Each row was made from one small tree. The marks that hang from a mark follow it in brackets, in the order of their numbers. Every link used is in the known rows. Write each row's tree.
Known rows
Q669[Q664[Q942[Q906] Q950]]: [-26  42 -31 -52 -22  -3  29 -24 -65 -25  32 -14  38 -39 -21  11 -45  20
 -12   4 -17  -8  53  21]
Q906[Q669 Q950[Q664]]: [-17 -36 -10 -37 -33  13  -6  20  56 -40  53 -21  26  10  30  12  -7  28
  41  36 -32  26 -26 -28]
Q289[Q669[Q664[Q942[Q906] Q950]]]: [-11  40  -3 -43 -16  -6  11 -32 -40 -29  44 -20  62 -30 -27  26 -44  19
  -2  16   9  11  77  11]
Q350[Q613[Q950] Q906[Q669]]: [  7  -6 -53 -46  -4  10  24   3 -18 -50  57 -18  38   3  -2  -5 -25 -13
  50  21 -17  48  36 -24]
Q906[Q669[Q664[Q942]] Q950]: [-22 -23 -16 -47 -42  30  19  13  25 -54  39 -27  31 -16  -5  32 -14  29
  33  30 -50   4  16 -12]
Q664[Q942[Q906] Q950]: [ -9  47 -21 -29  -1 -21  38  10 -42 -40  17  -4  23 -34  -8   0 -45  10
 -34  13 -31   7  44  21]
Q942[Q664]: [-15 -19  -9   2  15  -3 -13  -8 -18  -5  -3   2  10 -22   3  -9  -6  21
  14 -13  -8 -23  -8  -7]
Q350[Q613 Q906]: [  2  18 -35 -32   8   5   4  -3 -45 -12  17   3  34   5  -7   0 -17 -16
  29   0 -21   2  13  -1]
Q906[Q669]: [ -3  -1 -14 -13 -13   8 -14  -2  27 -39  12  -7  12  11   3   9   5   2
  23  12  -9  20  -2 -23]
Q664[Q942]: [-11   5  -6   6   0   0  58   6  13  -8 -24   3  14 -11 -27   5 -20   9
 -11   8 -22 -10   2  14]
Q669[Q664]: [-20   2 -15 -28 -21  12   0 -33 -34   9  20 -12  19 -11 -15  11  -8  15
  12  -6   7 -10  19   4]
Q627[Q942[Q664]]: [-17 -10   6   2  37 -19 -48  -3  -9 -10 -23   9  13 -38  -6 -11   8  11
  15  11  -7 -19 -29 -51]
Q950[Q664[Q942]]: [-31  -3 -13  -3 -10   0  60 -14  27   6   1   2  34   2  -9  -3 -36  32
   5  14  -2  -4 -30  10]
Q906[Q950]: [  4 -32  11 -18 -11  11  -5  35  17 -13  27 -11  -6  -7  18  13   6   8
   4  19 -34   0   3   0]
Q613[Q350[Q906] Q950]: [  5 -17   2  -9   6 -19  44   3 -10  -1  72   4  -7 -42 -14 -31 -56  -6
  -8  10  46  50  69 -30]
Q942[Q906[Q950[Q664]]]: [-14  11 -12 -52 -22   7   4  -7   0 -10  49   1  19 -13  18  -9 -23  -9
  -5  10 -49  -4   6   3]
Q942[Q664 Q906[Q669]]: [-20  19 -37 -41  -1   2 -26 -31 -19 -45  23   8  29 -28   2 -14 -16  -4
  14 -13 -50 -11  19 -23]
Q350[Q345 Q613[Q950[Q664[Q942]]] Q906]: [-15 -21 -42 -34  35   8  55  30 -31 -32  37  -2  56 -39 -20 -32 -49   2
  25  17   5  43  14  -3]
Q627[Q942[Q664 Q906]]: [-20  21  -8 -26  33 -20 -49 -24 -28 -17  -9  16  20 -49  -8 -19  -4 -11
   0   4 -33 -24  -8 -45]
Q350[Q906[Q669 Q950]]: [  0   2 -30 -61 -16 -11 -13  21  32 -50  54  -3  13 -10  18   3  -6 -22
  18  15 -18  -8  17 -14]
Q950[Q664]: [-22  -5  -9  -8  -9  -2  17 -19  15  16  17  -1  25  10  11  -7 -17  23
  16   7  17   4 -31   0]
Q627[Q942[Q906[Q669[Q664]]]]: [-19  38 -18 -52   5  -8 -48 -33 -12 -33  12   3  30 -31 -16  -2  -1 -20
  12  19 -30  -1   6 -53]

Write each row's tree
[-32  32 -30 -44 -26  15  46 -41 -41  -7   9  -1  35 -29 -37   7 -37   5
  -7  -6 -33 -24  35  19] -> Q669[Q664[Q942[Q906]]]
[-25  17 -20 -28 -21  -3  32 -12 -52 -17  21 -19  34 -28 -20  19 -37  37
   1  10   6   0  38  19] -> Q669[Q664[Q942 Q950]]
[-36  24 -33 -29 -20   2  51 -29  27 -20  15   4  47  -1 -11  -8 -41  15
   6  13 -29   4 -16   1] -> Q950[Q664[Q942[Q906[Q669]]]]
[-17  19  -9 -59  -4  -1 -52 -10  -4 -41  30  -4  28 -37  -4   6   2 -15
  14  32 -52   0   7 -57] -> Q627[Q942[Q906[Q669[Q664] Q950]]]
[-19   2 -10 -44  19 -10 -62  -1   0 -51  16   4  24 -49   7  -7   3  -4
  19  26 -60 -12  -9 -61] -> Q627[Q942[Q664 Q906[Q669 Q950]]]
[-33  24 -26 -24 -13  -3  58 -29  13  -2   9   9  40  -8 -11 -12 -43  15
  -6   7 -21  -7 -14  14] -> Q950[Q664[Q942[Q906]]]
[-20   5   2 -24  19  -3 -18   7 -12 -21  44  16  23 -54 -29 -16 -40  -3
   3  -3  40  32  52 -41] -> Q613[Q350[Q345 Q906[Q669[Q664]]]]
[-29  17 -25 -53 -32  20  43 -24 -32 -13  26 -10  32 -34 -27  13 -33   8
  -4   4 -49 -24  38  21] -> Q669[Q664[Q942[Q906[Q950]]]]
[-15  33  -1 -38 -15   5  22 -47 -20 -14  28 -12  62 -27 -41  22 -35   5
   2  10  -2  -4  65   8] -> Q289[Q669[Q664[Q942[Q906]]]]
[-15  29 -39 -48  -2 -15 -43 -14 -44 -62  43  -4  31 -37  18 -10 -29  11
   9  -1 -35   5  34 -20] -> Q942[Q664[Q950] Q906[Q669]]
[-14 -27 -16 -52 -42  27 -22   7  16 -45  54 -29  24  -9  10  29   3  22
  39  26 -40  11  15 -20] -> Q906[Q669[Q664] Q950]
[  1 -27  10  -5  36 -15  31  31 -10 -13  65   9  -2 -71 -21 -42 -53  -9
 -16   8  57  60  68 -34] -> Q613[Q350[Q345 Q906] Q950]
[ -8 -10 -34 -50  -6  12  10  12 -19 -12  49  -8  46   5  14   6 -23   6
  43  20 -37   8  -3  -3] -> Q350[Q613 Q906[Q950[Q664]]]
[  4 -21 -33 -31  43  10  14  37 -47 -36  40  -5  34 -41 -14 -27 -24 -17
  20   7   3  45  29  -9] -> Q350[Q345 Q613[Q950] Q906]
[  0 -29   1 -13  29 -11  21  31   4 -37  75   6   5 -61 -18 -39 -51  -8
  -4  14  53  71  64 -50] -> Q613[Q350[Q345 Q906[Q669]] Q950]
[-20 -15 -26 -61  15  -3 -22  42  37 -56  56   5  35 -42  15 -16 -11 -11
  16  16  10  11  -8 -18] -> Q350[Q345 Q906[Q669 Q950[Q664]]]
[-19  14  -9 -49   1 -10 -43  -1  20 -41  28   1  29 -24  10  -3  -1 -11
  14  38 -48   9 -20 -57] -> Q627[Q942[Q906[Q669 Q950[Q664]]]]
[-17  -5 -29 -56 -11  11 -31  -3  -6 -55  43  -4  22 -36  18  -5 -14   0
  17   1 -79 -12  19 -24] -> Q942[Q664 Q906[Q669 Q950]]
[-11  26 -28 -40  10 -19 -31 -15 -66 -32  35   2  20 -44  15 -18 -31   9
  -9 -13 -29 -10  34   0] -> Q942[Q664[Q950] Q906]
[-20 -20  15 -24  18  -7 -14  36  23 -28  61  14  23 -49  -3 -19 -43   7
   7  15  26  42  26 -45] -> Q613[Q350[Q345 Q906[Q669 Q950[Q664]]]]
[-17 -10 -31 -73   6   6 -33  31   2 -59  57  -3  34 -57   0  -5  -9 -19
  15   8   1  -1  24 -17] -> Q350[Q345 Q906[Q669[Q664] Q950]]
[-13  18 -23 -38 -22  10  46  12  19 -51  15  -1  24 -22 -14   7 -25  -4
  -7  19 -79  -4  22   1] -> Q664[Q942[Q906[Q669 Q950]]]
[  5  -9 -26 -46   0  12  -1  24 -31 -23  38 -10  29   2   5   9 -11  -8
  32  15 -51   5  19  -1] -> Q350[Q613 Q906[Q950]]
[-20 -10 -36 -32 -22   2  78 -15  24 -29  52 -13  30 -14  -4 -21 -47  13
   9  24 -10  39  12  -9] -> Q613[Q950[Q664[Q942[Q906[Q669]]]]]
[-13  17 -12 -31 -12   5  54  12   2 -26   6   3  17 -28 -16   1 -25  -6
 -21  12 -71 -16  24  17] -> Q664[Q942[Q906[Q950]]]
[-10  47 -31 -36 -11 -18  29   9 -22 -65  25  -7  31 -28  -6   5 -42   9
 -18  21 -38  21  42   7] -> Q664[Q942[Q906[Q669]] Q950]
